Every row comes from one small tree of marks. The marks that hang from a mark follow it in brackets, in the order of their numbers. Every link used is in the known rows. Which tree was each row made from?
(in the rows, 128 means zero)
Known rows
J_470{J_957{J_58 J_937}}: [173 131 121 156 151 152 170 136  92 126 169  94  64 121 134  86 122 198
 111 107 100 123  96 167 101 138 130 117 113 150 120 134 123 143 104 104
 148 112 177 107 119 122 163 135 130 172 130  97 150 133  93 142 170 123]
J_618{J_72 J_685{J_268}}: [196  86 113 122 164 112 220 157 160 114 131 121  94 166 111 141 112 131
  81 122 135 127 133 172 140 151  96 125  93 145 107 124 121 134  81 148
 140 132 149 103  99 119 139 149 119 176 209 111 147 135 110 156 111 139]
J_957{J_58 J_470}: [155 129 109 155 136 135 175 109  97 110 149 104 109 101 116 133 123 183
  89  95  94 120  84 194 111 137 138 112 107 161 103 126 101 160 133 100
 117 118 140  98 114  81 142 128 104 179 145  85 124 141  98 146 148 123]
J_38{J_957{J_58 J_470 J_937}}: [150 133 108 156 146 139 169 121 120 118 157  97  87  89 108 142 134 188
  83  84 104 141  84 177  95 143 138 110 110 149 108 121 118 155 135  64
 147 115 145 122 119  97 153 120 102 187 117  72 138 136  92 140 169 136]
J_696{J_957{J_58 J_937}}: [187 129 119 165 143 118 168 133  88 136 185 107  54 157 132  86 122 192
  84 106 126 141  92 161  96 145 134 115 117 136 116 133 107 135  86 116
 136 114 179 128 125 125 175 128 137 173 138  85 156 134  76 146 157 115]
J_193{J_957{J_58}}: [145 149 133 138 136 115 178 128  78 127 172  99 111  93 134  95 104 140
 113 107 114 125 111 176  93 137 133 110 113 134 104 142  96 144 105 141
 119 120 145  96 123  81 175 139 139 188 155 105 146 147  81 144 153 118]
J_407{J_866 J_957{J_58 J_470 J_937}}: [156 125  83 175 131 104 167  98  77 109 119  93  54  41 116  54 130 166
  91  85  87 136  57 180 118 147 145 110 138 131 118 108 114 157  80  53
 129 112 179  89 136 102 163 101 183 194 127 125 137 135  89 149 186 136]
J_407{J_957}: [124 125 120 146 139 124 192 114  64 117 128  84 142  99 124 111 115 130
 124 104 111 107  84 173 135 123 119 128 116 131 125 127 111 140  96 104
 123 128 156  82 125  98 153 138 171 205 175 120 172 145  91 147 148 131]
J_618{J_72{J_268{J_685 J_766}}}: [133 144 149 132 127  76 188 142 131 140 141 120 142 147 120 165 103 170
 111 115 129 128 152 190 141 137 108 105  82 136 114 135 119 142  65 125
 105 137 160  47 113 105 115 128 100 183 176  95 174 143 134 120 159 106]
J_268{J_766}: [159 140 121 146 125 121 184 126  84 134 148 101 153  81 117 125 124 175
 121 104 107 120 110 173 122 130 121 123 100 143 124 131 109 145 108 112
 115 133 135  78 108 102 129 157  94 188 163  74 163 146 105 135 146 111]
J_719{J_530 J_957{J_58 J_470 J_937}}: [124 138  81 193 149 144 140 115 168 135 142 110  35 130 102  75 112 161
 127  94 117 121  75 174 129 135 130 120 138 179 111 134 144 170 138 114
 117  95 138 140  91  82 140 123  93 173 166  88 139 132  79 156 194 142]
J_407{J_866 J_957{J_58}}: [160 123 112 157 113  91 192 102  26 111 118  85  87  93 126  43 118 116
  93  93  88 122  73 172 115 133 124 120 123 124 123 118 102 135  66  97
 120 127 179  83 134  90 172 126 198 201 165 160 157 146 107 159 162 117]
J_719{J_530 J_957}: [112 123  98 168 140 141 169 126 129 141 134  97  96 154 111  95 106  97
 142 109 124  94  96 172 145 116 110 139 125 170 122 142 147 142 135 152
 107 116 128 120  82  78 138 166 123 196 206 116 169 147  90 159 170 131]
J_766{J_268{J_685} J_480 J_618}: [138 124 120 142 192 141 208 150  62 120 153 102  93 193  88 187  97 112
 127  81  99 124  92 183 136 144 133 115 121 151 159 122 141 100  64  92
 118 130 162 108  96 102 139 122 143 215 202 154 136 155 105 123 130  94]
J_58{J_957}: [119 139 102 152 124 133 182 139 121 132 165 101 107 140 119 157 107 176
  89 105 130 107 118 170 132 126 128 130 110 137 127 137 136 138 107 110
 120 123 142  84 117 113 167 164 132 217 143 109 153 150  96 134 136 118]
J_470{J_957}: [144 114 124 138 148 152 190 136  80 126 149  86 126 128 129 123 126 159
 111 113 100  94 110 173 117 123 120 133 103 156 118 135 118 125 129 113
 137 126 153  79 112 112 144 163 152 194 149 110 159 143 101 139 146 123]
J_685{J_268{J_766}}: [184 123 145 139 147 112 204 134  93 132 150 113 150 106 109 122 124 166
 131  99 127 128 113 159 115 141 112 129 107 151 130 130  92 160 103 127
 126 131 120  89 101 105 133 173  80 176 161  83 168 140 102 142 142 120]
J_193{J_957{J_58 J_470 J_937}}: [146 146 103 159 155 128 152 124 137 128 172 105  82  41 120 104 115 190
 111  97 110 137  92 182  97 152 154  99 129 141 100 130 108 166 122  93
 128 102 145 104 124  91 166 107 120 178 118  76 126 136  65 133 171 138]
J_72{J_268}: [134 123 131 155 129 123 178 123 106 125 171  99 116 149 131 137 109 151
 123 118 123 101 120 200 114 131 123 123 101 154 119 132  99 144 102 100
 124 126 147  83 108  92 144 144 100 212 139  96 174 162 101 135 151 113]
J_685{J_268{J_766{J_480}}}: [168 112 155 150 150 130 214 139  86 128 170 105 112 149  98 106 113 186
 145  89 120 122 127 149 120 141 110 127 107 173 143 120  92 153  87 120
 126 130 129  88  95 118 129 156  87 169 183 110 157 142 101 144 148 115]
J_766{J_618{J_72 J_385}}: [137 103  79 124 147 137 206 149  89 124 153 104  73  99 129 185 111 140
  71 122 136 121 114 197 115 145 118 111 122 126 128 109 143 104  61 121
 130 128 154 101 123 132 160 115 160 191 186 113 149 138 112 148 118 136]
J_407{J_866 J_957{J_470 J_937}}: [138 114  70 172 140 117 166 106  92 118 109  86  83  32 112  80 137 157
 100  90  95 122  60 184 138 143 144 117 142 130 124 107 129 151  93  44
 130 115 174  78 129 114 156 114 201 212 135 124 145 139  84 141 184 142]
J_696{J_957}: [157 113 124 146 144 126 187 135  72 136 164 100 115 156 130 126 125 153
  86 111 126 110 104 167 114 129 125 129 108 141 116 136 105 120 105 124
 124 127 153 101 115 114 158 158 165 195 160 107 166 143  84 144 141 113]
J_530{J_719}: [159 119 118 139 119 151 193 134  83 115 145  99 113 101 129 147 111 109
 120 101 100 101  89 214 112 124 135 126 108 138 123 120 111 127 102 124
 133 128 136 105 101  92 139 147 136 184 134  72 152 145 106 140 163 119]
J_407{J_866 J_957{J_937}}: [152 120  83 165 137 112 180 115  68 120 119  83  81  61 125  63 124 124
 117 100 107 125  71 179 133 140 134 123 139 115 134 111 135 134  62  75
 138 124 188  86 130 122 170 128 206 214 155 130 161 144  85 146 177 134]
J_719{J_530 J_957{J_470 J_937}}: [107 122  71 190 160 155 138 124 181 139 135 104  65 109 100 101 120 144
 138 100 123 107  81 177 145 132 131 129 142 179 117 131 157 164 148 106
 121  99 129 126  82  90 125 137 105 191 167  82 151 136  72 148 190 150]
J_385{J_957{J_58 J_470 J_937}}: [143 138 106 155 156 134 168 123 120 125 170  95  69 110 109 143 116 187
 103 108  96 122  85 192 122 137 152 110 114 143 111 114 114 162 127  66
 145 116 142 128 125 106 163 105 124 183 131  74 133 128  90 148 177 129]
J_407{J_866}: [166 111  86 150 117 123 190 120  68 126 132  91 107  90 125 108 125 115
  90 106 105 108  94 196 124 134 130 122 114 135 121 119 128 126  94 113
 125 135 160  82 113 104 154 161 172 217 161 128 143 156 104 149 156 114]
J_685{J_268{J_766{J_480 J_618{J_385}}}}: [152  93 128 149 165 135 220 147  64 142 179 107  73 132  94 130 116 194
 136  87 130 133 131 157 102 153 111 123 129 153 162 106 106 122  46  97
 122 122 127 105 106 146 143 132 107 173 195 127 152 137 106 145 135 121]
J_719{J_530 J_957{J_470}}: [ 97 117  85 175 149 148 157 118 154 138 125 102  97 130 100 112 117 121
 132 100 111  91  93 179 148 119 120 133 129 185 111 136 140 157 159 124
 104 109 111 111  78  70 119 153 117 191 191 107 151 143  87 154 175 140]
J_696{J_957{J_58}}: [177 124 134 150 132 109 185 127  64 127 174 104  85 175 133  97 120 166
  73 104 115 127 101 162  97 133 125 122 106 144 108 140  90 127  92 129
 116 123 164 116 120 103 169 143 143 177 158 110 158 140  90 151 145 105]
J_77{J_72 J_685{J_268{J_766}}}: [218 101 158 125 143  83 221 146 114 117 147 117 123  65 109 116 129 204
 106 106 147 143 150 165  96 131 106 123 112 143 142 117  98 177 116 118
  92 140  88 106 101 109 128 194  81 162 210 119 147 133 105 145 156 115]
J_193{J_957{J_937}}: [138 142 103 147 163 133 166 142 125 140 174  98 108  58 130 116 108 148
 135 111 131 125 106 179 112 144 144 112 128 125 115 133 127 145 105 117
 134 115 156  95 119 108 171 137 150 202 137  83 155 145  63 132 163 135]
J_77{J_685}: [163 113 106 135 122 129 197 131 115 108 145  94 126  71 113 128 115 170
  98 110 113 111 122 202 120 125 128 118 114 138 128 119 119 148 129 104
 114 131 137 107 101 109 135 163 119 192 204 114 149 148  94 141 143 116]
J_766{J_268{J_685} J_480 J_618{J_385}}: [114 105 106 139 184 141 202 161  39 132 171 105  75 166  89 204 103 147
 115  84 107 123 106 196 127 151 126 114 127 142 163 116 136  80  53  89
 119 122 144 106 106 119 150 106 154 208 208 148 125 148 119 130 138 101]
J_38{J_957}: [136 123 124 130 138 135 202 134  86 127 149  86 149 118 116 153 127 119
 100  99 111 112 106 170 110 122 116 130  99 140 120 130 122 123 128 101
 136 138 138 103 116  91 153 168 127 210 153 102 167 152 105 145 143 124]
J_480{J_766{J_268}}: [132 120 140 118 147 108 174 137  95 115 173  92 149  82 106 150 116  91
 108  99  84 100  81 199 131 135 131 113 126 154 126 132 112 128 115 105
 122 132 136 114  93  94 157 166  95 210 146  68 153 154 110 130 119  99]
J_530{J_719{J_957{J_470}}}: [119 119 109 168 131 164 163 112 133 123 132 107  94  98 114 136 114 105
 122  96 102  97  92 210 126 114 138 132 118 167 124 122 112 131 133 100
 114 116 119 111  85  70 121 141 101 167 127  72 142 139  94 141 187 137]
J_957{J_470}: [135 118  95 151 143 147 176 117 112 117 139  98 135  87 113 156 127 169
  93 101 102 104  88 199 127 135 139 119 108 161 110 121 114 154 147  95
 122 121 133  86 107  91 127 142 122 198 151  82 134 146  90 137 143 131]

Which tree is each row?
[162 133  89 169 147 140 157 117 129 115 159 105  78  84 115 125 125 203
  93  96 104 133  76 195 113 149 148 106 117 154 107 118 123 169 120  84
 136 109 154 114 118 102 147 113 102 177 127  61 122 135  81 140 165 132]
J_957{J_58 J_470 J_937}
[185  93 141 157 160 118 212 145 113 131 159 114  97 168  84  98 114 189
 140  96 111 130 145 143 131 147  97 130  96 164 135 126  95 139  76 117
 121 127 137  93  90 122 111 145  77 166 221 122 146 141 109 150 138 113]
J_618{J_685{J_268{J_766{J_480}}}}
[131 123  94 153 156 148 171 129 136 128 147  92 119  71 104 164 139 169
  92  92 111 127  89 178 113 136 138 119 113 147 115 119 134 148 146  57
 147 120 139 108 115 108 142 134 111 207 122  68 147 140  86 134 161 144]
J_38{J_957{J_470 J_937}}
[ 79 112 135 116 141  87 195 160 109 146 173 105 101 169 121 213  94 155
  94 138 137 102 160 220 146 132 114 109  91 120 119 119 121 106  67 106
 128 136 139  76 130 124 165 106 177 197 186 118 159 132 147 142 176 116]
J_618{J_72{J_268{J_685}} J_385{J_957}}
[139 140  94 186 138 137 153 125 146 141 156 104  35 150 112  62 103 133
 142 103 124 122  82 169 128 132 118 127 137 166 119 140 149 158 112 144
 123 102 149 145  91  89 154 139 100 174 183  99 158 137  83 161 187 133]
J_719{J_530 J_957{J_58 J_937}}
[132 125  93 183 142 169 148 118 158 127 143 110  57  76 114 126 115 132
 132  97 112 112  81 208 125 124 147 127 130 158 128 117 131 143 125  84
 132 106 135 125  86  90 128 126  90 165 109  52 138 131  80 137 201 149]
J_530{J_719{J_957{J_470 J_937}}}
[189  70 111 134 187 131 240 163 146 107 142 114  34 211  96 135  97 120
 102 108 132 131 131 158 131 155 104 122 111 157 133 108 138 112  39 120
 136 128 171 117  94 139 134 122 130 178 237 161 146 139 102 154  96 132]
J_766{J_480 J_618{J_72 J_685{J_268}}}
[130 130 158 171 120 118 184 124  83 134 186  98  93 154 110 103 103 190
 149 103 113 108 147 174 119 130 114 119  98 169 137 129  87 147  74  81
 107 125 145  64  99 104 122 131  65 187 159 101 176 157 113 131 162  96]
J_72{J_268{J_766{J_480}}}
[167 108 100 172 161 139 207 140  94 134 149 108  82 147  91 114 108 166
 134 100  90 134 138 152 128 141 117 122 105 144 143 122 131 114  56  81
 105 123 168  95  99 131 107 118  88 183 228 133 143 149 106 140 121 101]
J_268{J_766{J_480 J_618{J_685}}}
[165 144 115 179 125 148 160 121 123 125 166 111  28 120 125  85 101 120
 133  99 114 128  83 200 107 126 135 127 125 144 131 126 118 134  82 124
 136 109 161 143  96  90 151 124  81 150 125  68 147 134  91 148 201 131]
J_530{J_719{J_957{J_58 J_937}}}
[132 107 110 112 145 114 198 145 137 111 149  94 122  86 120 138 103  73
  81 113 107 110  97 199 133 136 135 101 126 131 115 111 155 115  76 127
 116 133 184 112 111 131 150 152 148 194 183  93 159 145 105 135  96 121]
J_480{J_766{J_618{J_72}}}
[115 103 121 132 118 109 186 143 110 127 181 107  72 118 138 168 108 173
  79 134 147 105 141 212 119 141 106 112 103 144 114 120 104 119  68 116
 131 126 141  75 117 117 160 117 121 193 145  92 167 144 125 144 149 131]
J_618{J_72{J_268} J_385}
[149 144 105 148 161 116 197 135  92 148 120 113 155 116 104 163 116 150
 132  90 105 142 109 177 130 138 132 112 108 121 139 128 148 128  76 112
  98 130 163  80 117 113 117 146 129 191 203 114 153 145 109 121 136 103]
J_268{J_685 J_766{J_618}}
[172  76 115 136 182 109 207 147 157 123 147 110 124 138  92 113 110  90
 120 100  96 126 106 178 128 152 126 118 127 137 127 116 132 122  79 120
 114 123 166 141  96 131 145 165 115 193 206 112 146 147  97 146  89 118]
J_480{J_766{J_618{J_685{J_268}}}}
[117 134 159 167 133 106 190 132  89 146 170 108 129 173 101 131  98 200
 150  93 111 114 154 182 134 133 116 112  87 158 135 133 107 138  68 100
  97 127 156  51 104 104 104 129  94 185 191 125 159 153 123 122 178  89]
J_72{J_268{J_685 J_766{J_480}}}
[146 130 102 177 137 161 162 130 136 129 156 106  52 104 125 112 105 100
 144 106 121 115  88 202 122 123 137 133 126 144 136 124 139 127  96 116
 135 114 148 131  88  98 142 137 103 169 127  60 157 137  82 141 201 137]
J_530{J_719{J_957{J_937}}}
[192  89 143 135 156 106 227 159 142 121 149 121  78 166  92 112 107 173
 112 110 124 133 160 143 140 151  90 123  91 160 123 120 105 131  57 126
 126 133 146  86  89 130 113 132  89 153 225 119 147 132 124 150 127 123]
J_618{J_72 J_685{J_268{J_766{J_480}}}}
[145 108 108 139 154 154 221 144 103 108 153  95  56 168 114 147  94 118
  95 110 125 111 113 180 131 137 125 113 116 154 135 107 148 110  56 112
 130 132 176 100 106 128 141 118 155 188 214 143 155 147  98 142 114 123]
J_766{J_480 J_618{J_72}}
[160  95 105 110 171  91 195 161 149 103 144 108  85 119 100 160 105  51
  79 114  84 123 106 186 143 150 118 106 124 131 120 123 144  93  67  97
 121 133 177 125  92 122 143 130 107 203 190  96 151 146 123 134  73 108]
J_480{J_766{J_268 J_618{J_72 J_685}}}
[127 133 138 155 144 124 201 140  73 142 153 103 156 136  94 135 108 195
 138  90 103 123 129 173 146 133 123 113  93 148 137 129 127 129  80 119
 104 132 153  63 108 109 109 142 126 178 217 121 137 143 118 129 170  98]
J_268{J_685 J_766{J_480}}
[105 111 135 121 151  80 187 145 161 127 149 108 133 150 114 160  89  92
 100 111 117 117 124 216 140 141 133  92 111 126 117 119 152 114  52 120
 100 130 196  91 113 122 135 135 143 202 189 114 165 151 121 119 118 105]
J_480{J_766{J_618{J_72{J_268{J_685}}}}}
[124 137  91 153 166 139 153 131 145 134 162 101 111  35 119 132 119 177
 121 101 118 123  99 188 114 149 152 107 132 139 106 129 121 160 133  85
 132 108 139  89 118 101 158 123 144 200 122  73 140 140  57 127 168 145]
J_193{J_957{J_470 J_937}}
[120 124 142 117 161  94 176 149 100 127 158 100 182  98  96 171 111  94
 111  90  80 108  86 209 151 138 135 107 117 140 126 134 132 119 109 123
 111 134 156 102  98  94 144 164 119 209 177  84 134 150 121 123 133  94]
J_480{J_766{J_268{J_685}}}
[133 133 124 144 141 128 179 116  92 119 162  92 101 132 107 156 113 167
  97 110  89 106  94 192 119 124 141 115 105 151 106 121  99 154 140  82
 130 127 126 114 121  87 158 120 135 187 142  98 134 135 103 152 164 120]
J_385{J_957{J_58 J_470}}
[131 141 120 145 144 121 168 117 109 120 159 103 117  67 123 116 113 166
 101  96 103 121 100 180  99 139 144 105 117 148  96 135  91 157 134 113
 111 113 130  90 119  72 161 122 132 182 136 102 131 143  80 138 158 128]
J_193{J_957{J_58 J_470}}
[164  91  77 117 171 115 200 168 100 117 150 119  38 134 108 204 115 117
  64 122 115 135 120 189 126 157 101 119 122 129 134 120 135  82  49  94
 133 131 145 116 104 123 155  96 120 197 192 112 142 139 130 145  93 126]
J_766{J_268 J_618{J_72 J_385 J_685}}
[154 137 132 166 114 143 176 114  95 121 155 108  58 129 127  94  98  95
 126  99 108 114  92 196 106 117 127 130 112 155 126 131 105 125  95 140
 119 119 144 129  93  70 144 142  89 151 141  90 149 140 102 154 188 120]
J_530{J_719{J_957{J_58}}}
[145  73 111 128 175 115 211 161 104 145 170 109  88 162  99 165 116 158
 111 127 117 112 139 182 131 145 105 135 107 128 128 117 100 114  93 109
 144 128 112 125 113 134 168 133 142 188 199 123 138 130 122 169 147 132]
J_618{J_385{J_957} J_685{J_268}}
[149 132 165 158 140  79 184 136  92 148 153 121 150 127 120 157 119 199
 123 112 139 132 152 188 118 132 114 113  85 141 128 138 113 148  88 114
  79 136 129  58 116  87 121 157 101 189 174 102 150 146 127 125 179  93]
J_77{J_72{J_268{J_685 J_766}}}
[144  89  88 168 152 138 204 149  75 143 169 109  61 117  90 127 115 196
 121 103  98 133 148 169 119 148 110 118 113 137 148 115 123  95  44  79
 105 118 150  93 107 146 120 101 104 176 231 126 134 140 122 145 128 109]
J_268{J_766{J_480 J_618{J_385 J_685}}}
[123  90  91 140 151 123 195 151  89 148 172  96 100 128 106 171 116 165
 102 135 100 105 140 198 138 131 114 128 101 121 122 120 116 102 103  93
 133 129 127 111 119 128 160 119 154 195 200 106 132 135 127 164 153 123]
J_618{J_385{J_957} J_685}
[186 123 127 140 170 117 210 137  99 133 139 113 118 129 109 134 120 145
 137  92 126 140 103 150 107 146 119 124 122 142 144 121 113 150  77 115
 121 128 134 105 104 118 136 159 101 187 168 109 172 146  90 135 117 118]
J_685{J_268{J_766{J_618}}}
[163  89  92 147 167 146 222 154 130 109 142 105  41 181 102 140  96 118
  92 117 112 120 138 174 138 143 114 115 104 148 126 112 152  98  47 106
 123 129 186 104 102 133 127 109 145 185 244 153 137 145 107 149 104 124]
J_766{J_480 J_618{J_72 J_685}}
[136  89 115 134 146  87 190 144 183 116 153 109  82 147 114 130  95  86
  92 127 104 115 144 201 135 146 118 102 111 132 108 120 137 113  53  97
 106 126 191 107 104 130 134 126 107 198 185 106 167 154 121 133  92 112]
J_480{J_766{J_618{J_72{J_268} J_685}}}
[109 111 127 172 133 126 192 131  59 148 198 102  55 135 107 129 108 198
 140 102 122 120 153 183  97 143 116 115 118 153 156 114 102 116  37  63
 107 117 139  79 111 133 134 106  94 189 170 119 169 152 117 134 151 104]
J_72{J_268{J_766{J_480 J_618{J_385}}}}
[129 106 107 139 136 130 213 153  72 130 172 103  57 100 112 149 107 180
  97 106 123 128 144 172 115 144 111 109 118 142 146 105 132 104  32  98
 119 128 153  83 117 148 136 105 129 166 210 123 152 134 127 140 131 120]
J_268{J_766{J_480 J_618{J_72 J_385}}}
[183 119  89 138 152 107 207 147 135 128 118 121  92 114 109 141 115 134
  90 120 106 143 138 159 132 144 108 114 102 122 118 125 146 118  54 105
 110 133 170  87 109 128 113 121 102 176 216 109 159 138 120 137 101 118]
J_268{J_766{J_618{J_72 J_685}}}
[118 131  84 181 149 151 153 133 159 147 144 101  68 140 108  84 107 120
 151 111 133 107  89 174 144 129 119 134 136 164 127 138 160 150 123 137
 124 107 145 136  85  99 143 152 118 192 187  94 166 141  77 154 185 139]
J_719{J_530 J_957{J_937}}
[211 108 126 106 151  93 231 150 151 107 125 120  86  86 103 134 111 153
  98 105 139 148 142 162 108 144 109 112 127 132 142 107 121 156  68 109
 116 136 136 108  98 141 123 158  96 167 215 132 175 133 104 134 110 126]
J_77{J_685{J_268{J_766{J_618{J_72}}}}}
